Known rows, with every way that one mark hangs from another:
(k_157 k_673): [-1.32,-1.12,+0.10,-2.72,+1.00,-2.63,-1.90,-2.07,+0.66,+1.53,-0.41,+2.78,-2.03,+0.59,-0.42,+0.47,-0.63,+0.55,+1.01,-4.75]
(k_269 k_157): [-0.43,+0.36,-0.71,-1.65,-2.42,-1.09,-3.53,-1.07,+0.20,+1.30,+1.87,+0.72,+1.10,+0.16,-3.88,+0.66,-4.18,-1.08,+0.36,+4.44]
(k_631 k_269): [-1.53,+1.57,+1.82,+2.21,+2.53,+2.62,+0.88,-0.53,+1.53,+1.80,+0.21,+2.41,-1.76,-1.09,-2.02,+0.14,-0.69,+1.11,-1.61,+0.57]
(k_269 (k_157 k_673) k_631): [+1.54,-2.40,+0.78,-4.08,-0.26,-3.24,+0.10,+2.30,+2.89,+0.17,+2.66,+1.04,+0.77,+3.24,-2.02,+3.46,-6.14,+2.22,+0.12,+2.71]
(k_600 (k_157 k_114 k_141 k_673)): [-6.82,+0.95,-3.58,+1.59,-2.94,+1.03,+1.19,+0.90,+2.58,-2.19,-0.86,-1.77,+1.12,-1.42,+2.68,-3.42,+1.77,+0.92,+0.62,-4.68]
(k_269 (k_157 (k_114 k_442) k_673) k_631): [-0.11,-1.29,-1.56,-1.98,-1.00,-2.30,+1.74,+1.57,+1.66,+0.53,+4.59,-3.11,+1.49,+2.96,-1.04,+4.71,-4.58,+2.87,-0.86,+4.67]
(k_114 (k_157 k_269)): [+3.93,-2.93,+3.87,-2.65,+1.90,+1.35,-1.47,+1.61,-4.17,+1.24,-4.06,+1.62,-4.27,-1.69,-2.53,+1.68,+1.26,-1.89,+4.73,-1.40]
(k_114 (k_442 (k_157 k_141 k_269))): [+0.08,+4.25,-1.88,+3.29,+2.04,+2.15,+0.43,-2.32,+0.77,-3.34,+1.29,+1.24,+2.86,-1.70,+2.52,+2.08,+2.61,+3.00,+1.50,+5.72]
(k_114 (k_157 k_141) k_442): [+2.86,+2.30,+0.13,+2.94,+0.44,+1.21,-3.37,+0.92,-1.46,-4.22,-4.55,-0.71,-3.13,-1.31,+3.25,+5.64,+2.99,+3.80,+6.27,+2.92]
(k_269 k_157 k_631): [+0.88,-2.14,+0.52,-1.65,-1.40,-0.52,-0.37,+2.17,+1.73,-0.57,+2.77,+0.06,+2.32,+1.87,-2.48,+2.11,-4.94,+1.20,-0.35,+5.54]
(k_442 (k_157 k_114)): [-6.16,-0.33,-4.96,-0.04,-2.84,+1.45,-1.14,-3.92,-0.79,-1.18,+5.88,-1.45,+6.69,-3.95,+0.36,-4.30,+2.59,-3.26,-1.41,+1.49]
(k_631 (k_269 (k_157 (k_673 k_141)))): [+1.19,+1.78,+2.20,-0.32,+1.23,-1.29,+0.78,-0.21,+2.73,+2.55,+1.52,+1.35,-1.84,+1.57,-3.81,+1.15,-4.21,+0.79,-2.06,+1.55]
(k_673 k_141 (k_157 (k_114 k_442) k_269)): [+3.79,+0.33,+0.37,+3.48,-0.88,+0.06,-0.93,-0.12,-6.94,+4.14,+0.26,-2.39,+0.94,+2.41,-0.41,-6.29,+3.12,-5.46,-4.12,-2.46]
(k_157 k_114 (k_673 k_141)): [-2.89,-2.66,-1.57,+0.26,-2.84,-2.79,-0.36,-3.92,-2.11,+2.89,+3.39,-4.99,+0.80,+0.67,-0.63,-3.07,+2.60,-3.30,-2.88,-6.28]
(k_269 (k_157 k_114 (k_673 k_141)) k_631): [+0.42,-3.47,-0.36,-2.03,-2.95,-3.34,+1.19,+0.98,+0.99,+1.06,+5.28,-4.38,+2.70,+3.29,-2.21,+0.96,-3.95,-0.43,-2.63,+1.67]
(k_673 k_141 (k_157 (k_114 k_442))): [+1.22,+0.58,-1.96,+4.05,-3.52,-0.60,-3.48,-1.13,-6.07,+2.40,+0.46,-3.44,+1.90,+2.10,+0.92,-7.21,+3.66,-5.12,-4.04,-2.81]
(k_157 k_141): [-2.60,+1.68,-1.05,+4.45,-1.11,+0.60,-3.93,-0.89,+1.40,-2.23,+0.45,+1.58,+2.15,-1.88,+2.69,+0.49,+0.51,+1.30,+0.62,-0.46]
(k_631 (k_269 (k_157 k_114)) k_888): [-2.51,+1.64,-0.55,-3.00,-0.13,-0.86,-0.76,-2.58,+2.23,+4.45,-0.56,+0.17,-4.46,-0.67,-2.68,+1.91,-4.82,-1.34,-5.79,+2.63]
(k_269 (k_157 k_114 k_141) (k_631 k_888)): [-2.23,-1.23,-2.43,-1.09,-3.51,-1.99,-1.62,+0.81,+2.68,-0.45,+3.02,-2.78,+2.10,+0.54,+1.10,+3.40,-5.37,+0.46,-3.95,+4.59]
(k_673 k_141 k_157): [+2.92,-0.55,+0.41,+1.94,-2.83,-1.52,-5.14,-0.31,-4.84,+1.99,-1.47,+0.74,+1.16,+2.40,-0.06,-8.44,+2.11,-5.77,-2.99,-4.79]
(k_114 (k_157 k_141 k_269 k_673) k_442): [+6.09,+1.75,+2.75,-0.04,+4.26,-0.80,-0.28,+2.07,-1.20,-1.76,-4.93,+1.33,-5.62,+0.33,+2.39,+7.90,+1.27,+4.48,+6.60,+0.45]
(k_673 k_141 (k_157 k_269)): [+5.41,-0.79,+2.73,+1.33,-0.18,-0.87,-2.59,+0.64,-5.71,+3.77,-1.71,+1.76,+0.19,+2.68,-1.38,-7.52,+1.57,-6.08,-3.17,-4.45]
(k_157 k_114 k_141 (k_269 (k_631 k_888))): [-1.84,-1.34,+0.05,+2.81,+1.00,+1.60,+2.37,+0.86,-0.17,+1.34,+2.50,-2.06,+1.46,-1.53,+2.52,+2.32,-0.20,-0.16,-3.92,-0.09]

Rows:
[+1.62,-2.05,+0.89,-2.85,+1.75,-1.29,+2.70,-1.51,+0.93,-1.13,+3.58,+1.81,+3.90,+0.19,-0.21,-2.79,+1.20,-1.61,-0.99,-1.14]
(k_442 (k_157 (k_269 k_631) (k_673 k_141)))
[-1.27,+2.86,-1.07,+6.52,+1.61,+2.90,+2.08,-0.59,-1.61,+0.80,+2.93,-2.96,+1.91,-1.88,+2.16,+3.49,+2.00,+1.72,-1.02,+2.87]
(k_157 (k_114 k_442) k_141 k_269)
[+4.35,-1.59,+3.65,-2.44,+2.62,-1.73,-1.78,+2.65,-1.32,-0.04,-3.74,+2.74,-4.46,-0.69,+0.66,+4.33,-0.44,+0.71,+5.35,-4.01]
(k_114 (k_157 k_141 k_269 k_673))
[+1.95,-0.41,+3.15,+3.53,+3.36,+2.01,+1.91,+2.75,+1.22,-1.02,+0.81,+2.60,+1.65,-0.28,+1.77,+2.75,-0.75,+2.44,-0.10,+0.75]
(k_157 k_141 (k_269 k_631))
[-3.36,-2.12,-0.09,-1.66,+0.55,+2.41,+6.16,+2.53,+0.77,+0.64,-1.08,-1.25,-0.59,+0.08,-0.67,-3.21,+1.38,+0.14,-0.02,-3.95]
(k_600 (k_157 k_114 (k_269 k_631) k_673))
[+7.71,-0.42,+3.98,-1.51,+3.42,-0.96,+0.73,+0.30,-3.52,-0.07,-5.28,-0.83,-6.48,+1.55,-0.58,+4.57,+3.25,+1.54,+5.29,-0.70]
(k_114 (k_157 k_269 (k_673 k_141)) k_442)
[-0.58,+1.36,+0.86,+0.34,+0.13,-0.96,+1.40,-0.51,+1.84,+3.47,+3.34,-1.10,-0.88,+1.05,-3.73,+0.72,-3.70,-0.09,-3.17,+1.44]
(k_631 (k_269 (k_157 k_114 (k_673 k_141))))
[+1.70,+2.58,-0.82,+0.64,+2.28,+0.22,+1.50,-3.45,-0.06,-1.66,+0.96,+0.45,+1.20,+0.17,+0.80,+0.65,+3.13,+1.64,+0.91,+3.06]
(k_114 (k_442 (k_157 k_269 (k_673 k_141))))
[-5.75,+0.95,-3.53,+0.10,-1.79,+1.92,+2.85,-0.34,+1.00,-1.05,-1.88,-2.64,-0.80,-0.57,+0.88,-3.09,+3.07,+1.24,+1.10,-2.71]
(k_600 (k_157 (k_114 k_442) k_673))
[-0.96,-2.99,-1.19,-3.13,-1.74,-2.78,+1.03,+1.81,+1.65,+1.37,+5.16,-2.42,+2.14,+2.49,-1.89,+2.92,-5.42,+0.98,-1.47,+2.52]
(k_269 (k_157 k_114 k_673) k_631)
[-1.32,+1.61,-1.25,+1.03,+0.94,+1.28,-0.39,-1.48,+1.35,-2.61,+3.62,+3.22,+5.71,-3.19,+1.56,-1.51,+0.88,-0.74,+0.16,+2.21]
(k_442 (k_157 k_141 k_269))
[-2.67,-0.67,-0.41,-0.83,-2.28,+0.47,+1.35,-0.39,+1.60,-1.73,-3.73,-0.40,-1.04,+0.57,-0.40,-6.23,+2.99,-0.82,+0.94,-5.59]
(k_600 (k_157 (k_673 k_141)))
[+4.16,-2.61,+3.76,-1.52,+1.87,+0.52,-1.38,+3.27,-1.46,-1.20,-4.48,+1.70,-3.75,-1.26,+1.24,+3.93,+0.12,+0.23,+3.46,-1.12]
(k_114 (k_157 k_141 (k_269 (k_631 k_888))))
[-4.69,-0.62,-0.98,+0.71,-1.02,+4.84,+4.12,+0.79,-1.09,+0.91,-1.36,-1.94,+0.40,-2.22,-1.84,-5.25,+2.97,-2.04,-0.14,-1.69]
(k_600 (k_157 k_114 k_269))
[-2.42,+1.53,+0.41,+2.37,+0.11,+3.98,+2.32,+2.21,+1.88,-2.32,-3.48,+1.69,+0.41,-1.77,+0.72,-3.36,+1.77,+0.81,+1.60,-1.32]
(k_600 (k_157 k_141 k_269))
[-1.56,-1.41,-1.65,-1.91,-0.29,-1.17,+2.10,-3.64,-1.16,+1.01,+5.67,-1.34,+4.72,-1.41,-0.77,-4.07,+2.31,-3.94,-2.25,-1.90]
(k_442 (k_157 k_114 k_269 (k_673 k_141)))
[-0.78,+2.04,+0.76,-3.64,+0.93,-1.13,-1.43,-2.24,+3.13,+3.56,-2.35,+2.62,-5.39,-0.20,-2.74,+2.27,-5.35,-0.47,-4.61,+2.76]
(k_631 (k_269 k_157) k_888)
[-6.61,+2.91,-4.30,+5.09,-3.32,+4.21,+1.38,+0.44,+1.54,-3.73,-1.30,-3.45,+2.13,-2.28,+3.05,-3.04,+3.82,+1.71,+0.77,+0.32]
(k_600 (k_157 (k_114 k_442) k_141))
[-0.12,-0.92,+1.93,-1.43,+0.36,+1.15,+3.89,+0.59,+0.70,+0.06,-3.89,+0.58,-1.97,+0.82,-1.71,-5.34,+2.56,-1.15,+0.81,-5.26]
(k_600 (k_157 k_269 (k_673 k_141)))
[-2.29,+3.08,-3.60,+3.07,-3.47,-0.65,-2.74,-0.96,+0.69,-0.27,+4.21,-3.31,+3.18,-0.52,-0.25,+3.27,-3.06,+1.14,-0.43,+6.66]
(k_269 (k_157 (k_114 k_442) k_141))
[-1.52,-0.40,+1.22,-2.59,+1.60,+1.71,+3.75,+1.41,+1.35,+0.36,-4.05,+2.53,-2.57,+0.05,-1.41,-3.37,+0.98,+0.27,+1.97,-4.34]
(k_600 (k_157 k_269 k_673))
[+4.42,-4.23,+4.28,-4.18,+2.29,+0.89,-0.51,+2.32,-3.15,+0.70,-4.92,+1.52,-5.11,-0.95,-1.45,+2.64,+0.57,-1.32,+3.28,-1.33]
(k_114 (k_157 (k_269 (k_631 k_888))))
[-1.61,-0.62,-2.07,-2.23,-1.41,-2.28,-1.35,-4.05,+1.01,-1.95,+3.36,+1.10,+4.28,-0.89,+0.41,-4.41,+2.05,-2.38,-0.48,-2.01]
(k_442 (k_157 (k_673 k_141)))
[-1.78,+1.21,+0.68,+0.08,+1.21,+1.25,+2.84,+2.35,+3.05,-1.63,-3.58,+2.70,-1.22,-0.34,+1.22,-2.08,+0.53,+1.84,+2.09,-4.22]
(k_600 (k_157 k_141 k_269 k_673))
[+3.40,-3.52,+2.59,-3.31,-0.84,-2.57,-3.31,-0.08,-2.77,-0.14,-3.83,-0.38,-4.27,+0.24,-0.97,+0.16,+2.02,-1.96,+4.16,-5.46]
(k_114 (k_157 (k_673 k_141)))
[+0.51,-2.37,-0.06,-4.63,-1.62,-2.00,-1.58,+0.37,+2.27,+0.30,+0.01,+0.52,-0.69,+1.66,-1.69,+2.64,-5.58,+0.15,-2.46,+4.62]
(k_269 k_157 (k_631 k_888))
[-1.65,+4.41,-3.55,+3.71,+0.23,+1.72,-1.38,-3.03,+1.35,-4.60,+1.41,+0.54,+3.55,-1.86,+3.48,+1.42,+3.00,+3.21,+1.57,+5.54]
(k_114 (k_442 (k_157 k_141)))
[+2.57,-3.15,+1.01,-5.86,-1.72,-5.21,-0.94,-0.31,+2.84,+0.77,+0.01,-0.44,-1.66,+3.96,-1.49,+1.94,-5.29,-0.22,-3.12,+0.80]
(k_269 (k_157 (k_673 k_141)) (k_631 k_888))
[+5.46,+2.07,+2.44,+2.27,+3.10,+1.87,-0.85,+1.94,-2.33,-2.42,-4.79,+0.31,-4.11,-1.03,+1.88,+6.62,+2.45,+3.46,+6.09,+3.22]
(k_114 (k_157 k_141 k_269) k_442)
[+1.73,-0.58,+2.81,+1.50,+3.19,+0.95,+1.06,+1.49,+1.60,-0.39,-1.13,+2.88,-0.45,-0.39,+2.32,+3.09,-1.21,+1.66,-1.59,+0.10]
(k_157 k_141 (k_269 (k_631 k_888)))
[+0.67,+3.02,-1.62,+3.71,+1.16,+0.79,-2.17,+2.46,-3.95,+2.73,+0.46,+1.74,+1.16,+0.32,+2.86,-0.89,-0.38,-1.01,-1.64,-0.44]
(k_673 (k_157 (k_114 k_442) k_141 k_269))
[-1.22,+4.21,-3.35,+2.05,+0.99,-0.18,-1.01,-2.92,+2.16,-4.04,+1.36,+1.22,+2.39,-0.89,+3.81,+2.37,+2.16,+3.96,+1.95,+3.63]
(k_114 (k_442 (k_157 k_141 k_673)))
